What can hang from each mark
fefi: vebi
vebi: fefi kobekos rutup seti
rutup: kobekos niku seti sofe
sofe: rutup vebi
seti: rutup
kobekos: vebi
niku: sofe

Each row was made from one small tree. Brackets hold a mark, then the marks that hang from it, in alphabetical order. Every link used is in the known rows. Write each row's tree.
Known rows
{sofe rutup}: [-17 -22  17   7  -9  -1  -7  -1  11 -16   7   5  -5  -8   7   1  -6 -11
 -28  -8  -7  -2]
{vebi fefi {rutup kobekos seti sofe}}: [  4   2  29  30  20  14   3 -57 -35 -23   1 -10  -3 -20  27  21   6 -20
 -26 -12 -23 -23]
{vebi fefi {seti {rutup kobekos sofe}}}: [ -6  -1  22  14  26  21  -3 -52 -16   2  13  -5 -15 -13   5  24  14 -24
 -45 -14 -44 -16]
{niku {sofe {rutup {kobekos vebi} seti}}}: [-16 -24  50  32   0  12  -8 -26   2 -17  11   6   5 -37  -8  29  -5 -24
 -33 -11 -22  -8]
{niku {sofe vebi}}: [ -5 -21  15  15 -15 -13 -20   2  15  -9   7   1   3   6 -22   9 -21 -20
 -16   2 -19   9]
{kobekos vebi}: [ -4 -20  20  12  -5   3   2   6  13  -9  -2  11  -4   8 -11  -2 -11 -13
 -11   7 -19  -4]
{kobekos {vebi fefi {rutup niku seti}}}: [  5   9  38  39  20  19  14 -44 -23 -20   5   8   2 -18  15   2  -4  -7
 -11  23 -15 -12]
{sofe {rutup kobekos}}: [-21 -20  32   5   5   4  -9  -8   4 -22   7  -2   3 -17   5   8   4 -20
 -39 -13 -10  -7]
{seti {rutup kobekos}}: [-15 -14  23  -1  11  12   2 -12   0 -13   2   1  -2 -19  -8   4  -4 -23
 -31 -12 -31  -8]
{rutup kobekos niku {sofe {vebi seti}}}: [ -5  -2  32   2  12  16 -27 -48  12   3   9  17   7 -21 -23  16   7 -24
 -30 -10 -34 -15]
{vebi kobekos rutup}: [-14  12  34  13  15   1   6 -15 -26 -22  -2  -3  -7  -5  12 -14   2 -13
 -15   5  -8  -4]
{kobekos {vebi {rutup niku sofe} seti}}: [  1   3  36  16  22  23  -6 -51  -4  12  11  13  -5 -22  -8   0  11 -12
 -14   7 -30 -13]
{sofe {vebi fefi}}: [ -5 -11  16  20  -7  -6  -7  -3   2 -21  -1  -1  -1  23   3   6  -9 -15
 -26  18 -11   2]
{fefi {vebi kobekos}}: [-10 -10  32  18   8  15  -3 -13 -11 -29  -1  18  -5   3  -5 -13 -10 -10
  -5  14 -11  15]
{rutup niku {sofe vebi}}: [ -4 -15  18   1 -13  12 -22 -31  17  -2   6  16  -2 -10 -18   4 -15 -21
  -8   2 -23   1]
{fefi {vebi kobekos {rutup sofe} seti}}: [ -8   5  42  25  27  26  -9 -54 -30 -12   7  12 -13 -15   3  -4  14  -7
 -16  11 -20   3]
{vebi fefi rutup seti}: [  3  12  17  25  29  -2   4 -24 -23 -12  10  -8  -6   9  21   2  12  -3
 -33  11 -12 -13]
{sofe {rutup seti}}: [-12 -18  16  17 -12   6  -4 -12   3 -24   4  11  -3 -27  14  12 -10  -7
 -24 -16  -8 -15]
{vebi {seti {rutup kobekos niku}}}: [ -8   7  27  -1  30  24  -3 -38   0   1  14  14   2 -37 -17   6   5 -18
 -35 -12 -39 -15]
{niku sofe}: [  3 -17   4  14  -6  -9  -9   1   6  -5  12  -2  -1   1 -13   6 -22 -17
  -8 -13 -18   4]
{seti {rutup {kobekos vebi}}}: [-18 -18  42   7  12  17   8 -12   6  -9  -2   7  -4 -15 -16   6   1 -27
 -32   2 -37  -5]

Which tree is each row?
[ -5 -15  43  16  31  15  -5 -25 -16 -33   0   4   9 -14  -3  -9   4 -11
 -17  14 -11   5]  {fefi {vebi {rutup kobekos}}}
[ -7   2  30  20  18  17  -7 -20 -11 -22   4  22  -7   0  -5  -7   2  -2
 -16   9 -15   4]  {fefi {vebi kobekos seti}}
[ -2  -6  32  27   6  10  10 -18 -11 -21  -7   9   3 -19   7   2  -4  -7
 -12   8 -16 -18]  {kobekos {vebi {rutup seti}}}
[ -7  -6  30   6  11  35  -3 -51   9  21  16  21 -13 -30 -22   8   1 -19
 -21  -1 -48  -9]  {kobekos {vebi {seti {rutup niku sofe}}}}
[ -7  -6  30   5  17  19  -5 -35  -3   0  20   1   4 -39 -28   9 -15 -29
 -20 -10 -35   5]  {seti {rutup kobekos {niku sofe}}}
[ -4   1  33  20  21   4   3 -14  -4  -6   2   6  -2  -3   0  -4  11  -6
 -25  13 -19 -14]  {kobekos {vebi rutup seti}}
[-10  -5  29  -5  20  22   0 -29   1  -7   9  10   2 -34 -16   1  -7 -25
 -24  -7 -32  -5]  {seti {rutup kobekos niku}}
[  1 -11  39  17   7  34  -4 -52   4  -7   1  22   4 -38 -12  18  -8 -23
  -8 -16 -35 -22]  {rutup {kobekos vebi} niku seti sofe}
[-18 -17  49  25  14   7 -16 -23   7   0  19   3   2 -20 -16  24  11 -22
 -47  -4 -24  -5]  {niku {sofe {rutup {kobekos {vebi seti}}}}}
[-12 -19  33  26   0   5 -11 -25  -3 -22  15   1   7 -41   0  28  -9 -21
 -31 -26 -14 -10]  {niku {sofe {rutup kobekos seti}}}
[ -4   3  29   8  29  18 -10 -44  -2   8  26   5   4 -42 -29  15  -3 -23
 -31 -16 -42  -4]  {vebi {seti {rutup kobekos {niku sofe}}}}
[-30 -22  44   6  -4   0 -20  -7  13 -24   0   4   5 -13  -5  12   5 -24
 -47   1 -10  -2]  {sofe {rutup kobekos} vebi}
[ -9 -11  28  20  -2 -11 -14 -10  -5 -12   7  -7   4  -5 -13   2 -10 -20
 -20  13 -12   8]  {niku {sofe {vebi rutup}}}
[-12  -8  37  12   9  20  -9 -37   0 -25  10  16  10 -51   4  15  -3 -16
 -27 -19 -11 -18]  {sofe {rutup kobekos niku seti}}
[  6  -5  22   8   5  27 -10 -52  -2 -11   5  17   6 -42  -5  17 -11 -21
  -9 -30 -30 -23]  {rutup kobekos niku seti sofe}
[-17  10  29  12   4  -1 -12 -10  -1 -14  -1  15  -4   6  -8   2   4 -13
 -32   6 -18  -9]  {sofe {vebi kobekos seti}}
[-16 -10  38   2  12  15 -11 -26   6 -16  14   8   7 -33  -3   5   1 -20
 -30  -7 -11  -5]  {sofe {rutup kobekos niku}}
[ -1   1  30  17  20   8   4 -24 -20 -29  -4   1  10 -30  12   7   1 -14
 -23 -16 -16 -27]  {vebi {rutup kobekos seti}}
[-26 -12  42   9   8   2 -24 -17  12 -15   6   8   7 -16  -6  18  17 -18
 -59  -2 -16 -13]  {sofe {rutup kobekos} {vebi seti}}
